Known rows, with every way that one mark hangs from another
D[H]: [-1.22  0.73 -4.08 -1.65 -2.49 -2.30  0.36 -0.79 -0.92  0.75 -2.47  1.27
  0.37 -1.99 -2.03  0.15 -1.24]
M[Z[H]]: [-0.07  0.15 -4.25  0.88 -1.10 -0.58 -0.38 -0.03 -1.53  1.85  1.28  0.88
 -0.44 -2.61  0.68  1.11 -1.51]
S[D]: [ 1.75 -0.71 -2.56 -0.98 -0.39 -2.84  1.22 -2.38  0.09 -0.30 -2.29  2.01
  0.38 -0.68 -2.36  1.75 -3.40]
S[D K]: [ 2.75  0.87 -2.56 -1.42  0.35 -2.52  1.25 -3.44  1.98  1.13 -1.17 -1.27
 -0.04  0.99 -2.78  3.32 -4.09]
H[A[X] D[B S] U]: [ 0.42 -1.49  1.09 -0.91  0.07  4.89  0.87 -3.37  0.29 -0.44  2.42  5.56
  1.71 -3.44 -3.15 -3.92 -0.14]
D[B H S[K]]: [-0.66  1.17 -2.14 -1.72 -3.35 -2.49  1.32 -2.28  2.97  0.17 -0.86  0.81
  0.42 -1.65 -3.72 -2.08  0.56]
K[S[D[B H[A U]]]]: [ 0.61  0.22 -2.32 -1.34 -1.88 -2.12  2.36  0.01  3.28  0.75  0.16  7.03
 -0.52 -2.93 -4.60 -3.80 -1.00]
Z[H[A[X] D[B] U] M]: [-2.08 -1.21 -1.90  1.02  2.27  3.86  0.27 -3.16  1.99  4.26  3.72  5.19
  0.39 -2.62 -0.13 -3.98 -1.87]
D[B]: [-1.05  0.44 -2.42 -1.35 -2.01 -1.75  1.28 -1.43  0.69 -0.61 -1.78  1.09
  0.64 -1.96 -1.60 -0.92 -0.58]
S[K]: [ 1.06  1.39 -3.63 -1.71 -0.09 -0.18  0.40 -2.07  0.67  1.20 -0.46 -4.15
  0.19  0.66 -1.61  3.18 -2.23]
Z[H]: [-1.06 -0.60 -4.99 -0.02 -0.63 -0.45  0.01 -0.99 -3.05  1.26  0.14 -0.81
 -0.51 -1.44 -0.82  1.58 -1.72]
K[S[D[B H[U]]]]: [ 0.54  0.26 -2.64 -2.31 -1.90 -5.90  0.62 -1.71  4.64  0.25 -0.68  5.74
 -1.06 -1.17 -5.82 -3.31 -1.82]
D[B H[A U] S]: [-0.97 -0.27 -0.71 -1.71 -3.13  0.16  1.89 -0.52 -0.97 -1.50 -0.12  4.04
  0.27 -5.02 -4.19 -5.28  1.05]
D[S[K]]: [ 1.78  0.08 -3.07 -1.23 -0.38  0.42  0.64 -2.44  0.48 -0.31  0.54 -2.89
  0.67  0.38 -2.40  1.90 -0.61]
D[B H[A U] S[K]]: [ 0.07  1.25 -0.57 -2.02 -2.43  0.47  1.83 -1.50  1.02 -0.17  0.94  0.66
 -0.09 -3.37 -4.56 -3.68  0.47]
S[D[B H[A[X] U]] K]: [ 0.82  1.67  0.32 -3.95 -1.80 -2.02  1.36 -3.74  4.75  2.49  0.28  3.11
  0.17 -2.35 -4.05 -1.70 -3.42]
A[X]: [-0.18 -0.17 -3.23 -2.89 -0.99 -0.24 -0.60 -2.27  0.72  1.09 -0.44  0.15
  1.80 -0.66 -0.59  2.13 -2.20]

Rows
[ 0.96 -0.24 -2.12  1.68  1.33  1.30 -1.54 -2.12 -2.55  1.88  2.56  1.81
 -1.69 -2.08 -1.62 -0.69 -2.89]  M[Z[H[D U]]]
[ 0.94 -0.63 -0.90 -1.34  1.55  5.44  0.05 -2.72 -1.72  1.67  1.71  2.54
  1.09 -2.11 -1.83 -0.16 -2.67]  H[A[X] D U]
[ 1.16 -1.77 -1.97  2.22  0.51  6.47  2.51 -1.05 -3.33 -0.53  0.66  4.23
  1.62 -2.64 -1.48 -0.90  0.53]  H[A D[S]]
[-1.45 -1.32 -5.19  3.18  2.63  1.83 -0.06 -2.47 -0.40  3.67  1.38  2.73
 -0.13 -0.08  0.48 -0.43 -1.89]  Z[H[D] M]
[-1.08 -1.19 -2.36  2.37  1.67  5.54  1.50 -3.54  4.54  4.89  4.83  4.44
  1.46 -1.06  0.56 -2.52  0.17]  Z[H[A[X] D[B S[K]]] M]
[-0.19  1.04 -0.16 -3.84 -2.55  0.74  0.71 -2.62  3.12  1.16  1.90  1.61
  1.02 -3.11 -3.92 -3.11 -0.44]  D[B H[A[X] U] S[K]]
[-0.09  0.07 -3.70 -0.12 -2.76 -1.27  3.53  0.69  3.78  1.29 -0.81  8.49
  0.51 -2.84 -2.60 -2.71  0.22]  K[S[D[B H[A]]]]
[-1.94 -1.17 -5.26  0.42  1.05  3.08  0.57 -0.66  0.92  4.66  2.71  2.49
  1.47 -1.70  2.72  0.30 -1.10]  Z[H[A[X]] M]
[-1.01 -0.83 -4.71 -0.09  2.10 -1.59 -1.29 -2.13 -0.33  2.28  1.86 -1.09
 -1.12 -0.38 -1.19 -0.84 -2.80]  Z[H[U] M]
[-0.21  0.17 -3.86 -1.06 -2.84 -5.13  1.83 -0.78  5.23  0.90 -1.60  7.17
  0.09 -1.15 -3.71 -2.13 -0.71]  K[S[D[B H]]]
[ 1.23  0.15 -1.72 -2.53 -1.16 -5.15 -0.11 -2.87 -0.08 -0.11 -2.28  2.57
 -0.90 -1.73 -5.21 -0.96 -4.10]  S[D[H[U]]]
[ 1.20 -0.39 -1.38  0.36  1.71  5.10  1.22 -1.57 -3.89  0.41  0.61  1.83
  0.06 -2.40 -2.56 -0.73 -2.09]  H[A D U]
[ 1.52  0.38 -0.12  1.55  0.70  0.95 -0.62 -3.67  1.54  1.22  4.26  1.43
 -1.58 -1.83 -3.34 -2.76 -1.23]  M[Z[H[D[B S[K]] U]]]
[-0.66 -1.19 -4.02  1.96  3.54  0.92 -1.11 -3.39 -0.80  3.03  2.30  1.31
 -1.19  0.03 -1.53 -1.46 -2.99]  Z[H[D U] M]
